Known rows, with every way that one mark hangs from another
J_533[J_541 J_936]: [-2.09 -0.57 -0.90  4.36 -1.92 -0.85 -1.21 -1.29  2.24 -1.69  0.13  2.50
  0.30  0.39  0.65 -1.16 -0.89 -0.09 -0.02  1.57]
J_533[J_936[J_243[J_475 J_917] J_963[J_537]]]: [-3.12 -1.03 -0.80  1.18 -3.52  2.59 -1.15 -1.13  4.52 -1.87  0.19  0.32
  0.22 -2.15 -0.68 -1.66 -0.91  0.04 -0.25  1.88]
J_537[J_917[J_243 J_936] J_963]: [-3.59 -0.53 -1.29  2.34  2.58  0.81 -1.02 -1.91 -0.94 -1.02 -0.38  0.09
 -0.26 -1.04 -0.04  0.89 -0.03  0.25 -0.29  0.86]
J_715[J_537[J_917[J_385 J_936[J_243]] J_963]]: [-3.20  0.21 -2.11  2.81  1.38  2.07 -1.30 -1.99 -0.19 -0.91 -0.74 -2.38
 -1.08 -1.59 -0.05 -0.16 -0.45  0.00  1.18  0.69]
J_963[J_537[J_917[J_243[J_475 J_936] J_385]]]: [-2.83 -1.19 -0.16  3.03  0.29  0.99 -0.74 -1.95 -1.16 -1.11 -1.51 -0.90
 -0.22 -2.49 -0.90  0.99  1.64  0.12  0.50  1.79]
J_936[J_243]: [-1.80 -0.38 -0.76  3.29 -0.96  0.46 -1.56 -1.28 -0.10 -1.74  0.48 -0.86
 -0.27 -0.68  0.58 -0.64 -0.73  0.43 -0.04  2.17]
J_537[J_917[J_385 J_936]]: [-3.09 -0.27 -1.25  3.90  2.98 -0.96 -1.18 -2.07 -0.50 -0.92 -0.99 -1.81
 -0.93 -1.40  0.42  0.17  0.78  1.14  0.91  0.70]
J_936[J_243 J_963[J_537]]: [-2.62 -0.34 -1.04  0.67 -2.13  2.33 -0.90 -1.07  0.54 -1.27  0.52 -0.60
  0.17 -0.75  0.17 -0.74 -1.17  0.46  0.00  1.58]
J_936[J_243[J_475] J_963[J_537[J_917]]]: [-2.75 -1.04 -0.29  1.15 -2.37  2.63 -1.06 -1.11  0.43 -1.61  0.32 -1.14
  0.10 -2.12 -0.72 -0.62  0.15  1.03  0.19  1.81]
J_936[J_243[J_475 J_917[J_385]] J_963]: [-3.48 -1.32 -0.82  2.70  0.16  1.52 -0.98 -1.68  1.66 -0.99  0.55 -1.22
 -0.76 -2.94 -0.64 -0.81 -0.95  0.39  0.13  2.87]
J_936[J_243[J_475 J_917] J_963[J_537]]: [-3.26 -0.92 -0.71  0.18 -2.80  2.67 -1.10 -1.19  2.54 -1.43  0.58 -0.27
 -0.06 -2.81 -0.74 -1.19 -0.70  0.38 -0.12  2.23]
J_936[J_243[J_917]]: [-2.43 -0.13 -0.78  2.84 -1.44  1.00 -1.89 -1.50  2.30 -1.52  0.05 -1.08
 -0.38 -2.20  0.27 -0.95 -0.73  0.41 -0.08  2.08]
J_715[J_537[J_963[J_936]]]: [-2.16 -0.49 -2.31 -0.24 -4.17  1.33 -1.33 -1.06 -1.09 -1.32 -0.27  0.65
 -0.10 -0.29 -0.33 -0.59 -0.53 -0.34 -0.40  2.12]
J_537[J_917[J_243]]: [-2.44 -0.68 -0.12  3.00  0.47 -0.38 -1.63 -1.74 -0.62 -1.37 -0.97 -0.85
  0.12 -1.57 -0.22  0.82  0.14  0.65 -0.47  1.82]
J_936[J_963]: [-2.68 -1.03 -1.33  0.91 -0.96  0.27 -0.72 -1.18  0.01 -1.27  0.86  0.59
 -0.18  0.13  0.33 -0.16 -1.15  0.92 -0.33  2.30]
J_243[J_917]: [-2.76 -0.41 -1.11  1.95 -1.28 -0.25 -1.68 -1.48  1.66 -1.39 -0.31 -0.40
 -0.33 -1.64  0.13 -0.63 -0.41  0.65 -0.34  2.07]
J_533[J_936[J_243[J_475] J_963]]: [-2.18 -1.68 -0.89  3.08 -1.86  1.40 -0.92 -1.04  2.27 -2.15  1.30  0.84
  0.06 -0.40 -0.12 -1.04 -1.40  0.26 -0.39  2.76]
J_533[J_541 J_936[J_243[J_475 J_917[J_385]]]]: [-2.98 -0.79 -0.44  5.84 -0.82  0.46 -1.45 -1.79  4.11 -1.51 -0.30  0.46
 -0.17 -2.73 -0.27 -1.77 -0.74 -0.61  0.42  2.10]
J_963[J_537[J_917[J_243[J_936] J_385]]]: [-2.97 -0.25 -0.30  2.94  0.35  1.22 -0.86 -1.99 -0.53 -0.74 -2.02 -1.50
 -0.13 -1.74 -0.35  1.11  1.21  0.18  0.62  0.97]
J_243[J_475 J_936[J_963[J_537]]]: [-2.53 -1.59 -1.32 -0.25 -3.34  1.98 -0.02 -1.05 -0.01 -1.58  1.28  2.00
 -0.20 -0.35 -0.31 -0.20  0.22  0.54  0.17  2.41]
J_936[J_243[J_475] J_963[J_537[J_917[J_385]]]]: [-3.28 -1.11 -0.23  2.28 -0.50  2.21 -0.89 -1.50 -0.01 -1.11 -0.65 -2.35
 -0.18 -2.55 -0.85 -0.51  0.22  0.85  0.61  1.72]
J_243[J_917 J_936[J_963]]: [-2.97 -0.67 -1.61  0.32 -2.71  1.93 -0.60 -1.39  2.35 -1.05  1.26  1.39
 -0.67 -0.72  0.22 -0.23 -0.73  0.83  0.05  2.32]
J_533[J_541 J_936[J_243]]: [-1.81 -0.24 -0.77  5.18 -2.10  0.42 -1.48 -1.31  2.83 -1.87  0.52  1.50
  0.32 -0.14  0.72 -1.46 -1.31 -0.33  0.22  1.54]
J_533[J_541 J_936[J_963[J_537[J_917]]]]: [-3.19 -0.35 -0.69  2.11 -3.36  1.43 -0.91 -1.17  3.11 -1.25 -0.57  1.57
  0.86 -0.31 -0.15 -1.07 -0.53  0.54  0.25  0.47]

Rows
[-2.79 -1.82 -0.44  4.00  2.23 -1.39 -0.89 -1.91 -1.96 -1.24 -0.77 -0.48
 -0.33 -2.08 -0.62  0.68  0.08 -0.22 -0.29  2.94]	J_917[J_243[J_475] J_385]
[-3.50 -1.83 -1.33  2.52  3.32 -0.53 -0.03 -2.11 -1.50 -0.64  0.33  0.64
 -0.69 -1.80 -0.42  0.75 -0.52  0.05  0.24  2.19]	J_917[J_243[J_475] J_385 J_936[J_963]]
[-3.47 -0.07 -1.72  1.85  1.32  1.71 -0.39 -1.75 -0.10 -0.56  0.01 -1.47
 -0.51 -1.25  0.47 -0.50 -0.68  0.29  1.02  0.62]	J_917[J_385 J_936[J_243 J_963[J_537]]]
[-2.89  0.07 -0.40  3.01 -3.36  2.65 -1.20 -1.15  3.51 -1.42 -0.19  0.70
  0.72 -0.89  0.01 -1.37 -0.87  0.26  0.44  0.43]	J_533[J_541 J_936[J_243 J_963[J_537[J_917]]]]
[-2.88 -0.08 -1.50  1.48 -2.97  2.71 -1.83 -1.23  1.45 -1.16  0.17 -0.81
 -0.07 -1.93 -0.23 -1.20 -0.60 -0.20 -0.74  1.76]	J_537[J_963[J_936[J_243[J_917]]]]
[-2.40 -0.60 -0.33  3.01 -2.02  1.60 -1.65 -1.43 -0.96 -1.30 -1.59 -2.90
  0.04 -3.19 -0.92 -0.81  1.71  0.37  0.54  1.38]	J_963[J_537[J_917[J_385]] J_936[J_243[J_475]]]
[-2.74 -0.30 -2.20 -0.12 -1.24  0.98 -0.94 -1.60  0.38 -1.18  0.43  0.15
 -0.69 -0.81  0.05  0.01 -0.51  1.14  0.84  1.17]	J_715[J_537[J_917[J_936[J_963]]]]
[-3.28 -1.67 -0.86  1.34 -0.27  1.58  0.20 -1.70 -1.04 -0.77 -0.10  0.73
 -0.18 -1.53 -0.80  0.77  0.19 -0.30  0.30  2.40]	J_917[J_243[J_475 J_936[J_963[J_537]]] J_385]
[-3.39 -1.68 -0.54  3.63  1.82  1.65 -0.59 -1.93 -1.44 -1.10 -0.47 -0.18
 -0.60 -1.63 -0.91  1.21  0.76 -0.11 -0.08  2.40]	J_537[J_917[J_243[J_475 J_936] J_385] J_963]
[-3.84 -1.44 -1.31  1.55  2.41  0.28  0.07 -2.00 -1.32 -0.53 -0.27  0.19
 -0.27 -2.08 -0.66  0.54 -0.02 -0.14  0.35  1.45]	J_917[J_243[J_475] J_385 J_936[J_963[J_537]]]
[-2.62 -0.07 -1.46  4.45  2.67 -0.19 -1.06 -1.95 -0.31 -1.04  0.14 -1.69
 -0.89 -1.20  0.86 -0.34 -0.28  0.28  0.94  1.23]	J_917[J_385 J_936[J_243]]
[-4.05 -1.46 -1.70  1.83  1.91 -0.01 -0.40 -1.92  1.28 -0.68  0.57  0.02
 -1.11 -2.54 -0.26 -0.49 -0.30  0.70  0.51  2.00]	J_243[J_475 J_917[J_385 J_936[J_963]]]
[-2.98 -0.51 -1.25  1.73 -3.24  0.96 -0.56 -1.07  2.77 -1.26  0.19  2.65
  0.78  0.36  0.25 -1.25 -1.27 -0.06  0.12  0.98]	J_533[J_541 J_936[J_963[J_537]]]
[-2.36 -1.91 -1.38  1.04 -2.46  1.32 -0.17 -1.12 -0.10 -1.61  1.97  2.25
 -0.59 -0.11  0.02 -0.02 -0.27  0.77  0.06  3.11]	J_243[J_475 J_936[J_963]]
[-2.82 -0.97 -1.26  1.59 -3.24  2.54 -1.65 -1.19  0.98 -1.53  0.51 -0.19
 -0.22 -2.62 -0.73 -1.30 -0.05 -0.28 -0.79  2.53]	J_537[J_963[J_936[J_243[J_475 J_917]]]]
[-2.54 -1.37 -1.61  1.84  0.31  1.20 -0.58 -1.40  0.06 -1.51  2.18  1.05
 -0.70 -1.19  0.23 -0.68 -0.87  0.65  0.38  2.19]	J_917[J_936[J_243[J_475] J_963]]
[-3.21 -0.55 -0.87  0.06 -2.04  1.51 -0.97 -1.16  0.40 -1.13 -0.59 -0.89
  0.27 -0.89 -0.23 -0.15  0.05  1.29  0.01  1.09]	J_936[J_963[J_537[J_917]]]
[-3.15 -0.22 -0.41  2.67  0.33  0.04 -1.30 -1.68 -0.70 -0.99 -2.17 -2.71
 -0.13 -1.62 -0.21  0.02  1.04  0.87  0.52  0.83]	J_963[J_537[J_917[J_385]]]
[-3.08 -0.15 -1.03  3.23 -2.87  2.07 -1.31 -1.34  5.59 -1.36  1.09  1.74
  0.20 -1.29  0.23 -1.81 -2.12 -0.08  0.04  1.61]	J_533[J_541 J_936[J_243[J_917] J_963]]
[-2.30  0.07 -1.00  3.55  0.67  0.83 -1.67 -1.65  0.26 -1.48  0.25 -1.33
 -0.60 -1.44  0.66 -0.31  0.23  1.10  0.74  0.77]	J_537[J_917[J_936[J_243]]]
[-4.06 -0.48 -1.27  3.49  4.62  0.44 -0.84 -2.27 -1.26 -0.51 -1.16 -1.47
 -0.61 -1.53 -0.16  1.17  0.19  0.06  0.00  0.80]	J_537[J_917[J_243 J_385 J_936] J_963]
[-1.88 -1.74 -0.73  2.65 -0.88  0.29 -0.71 -1.57 -1.10 -1.77  0.78  1.93
 -0.35 -0.98 -0.24  0.72  0.39 -0.09 -0.28  3.08]	J_917[J_243[J_475 J_936]]
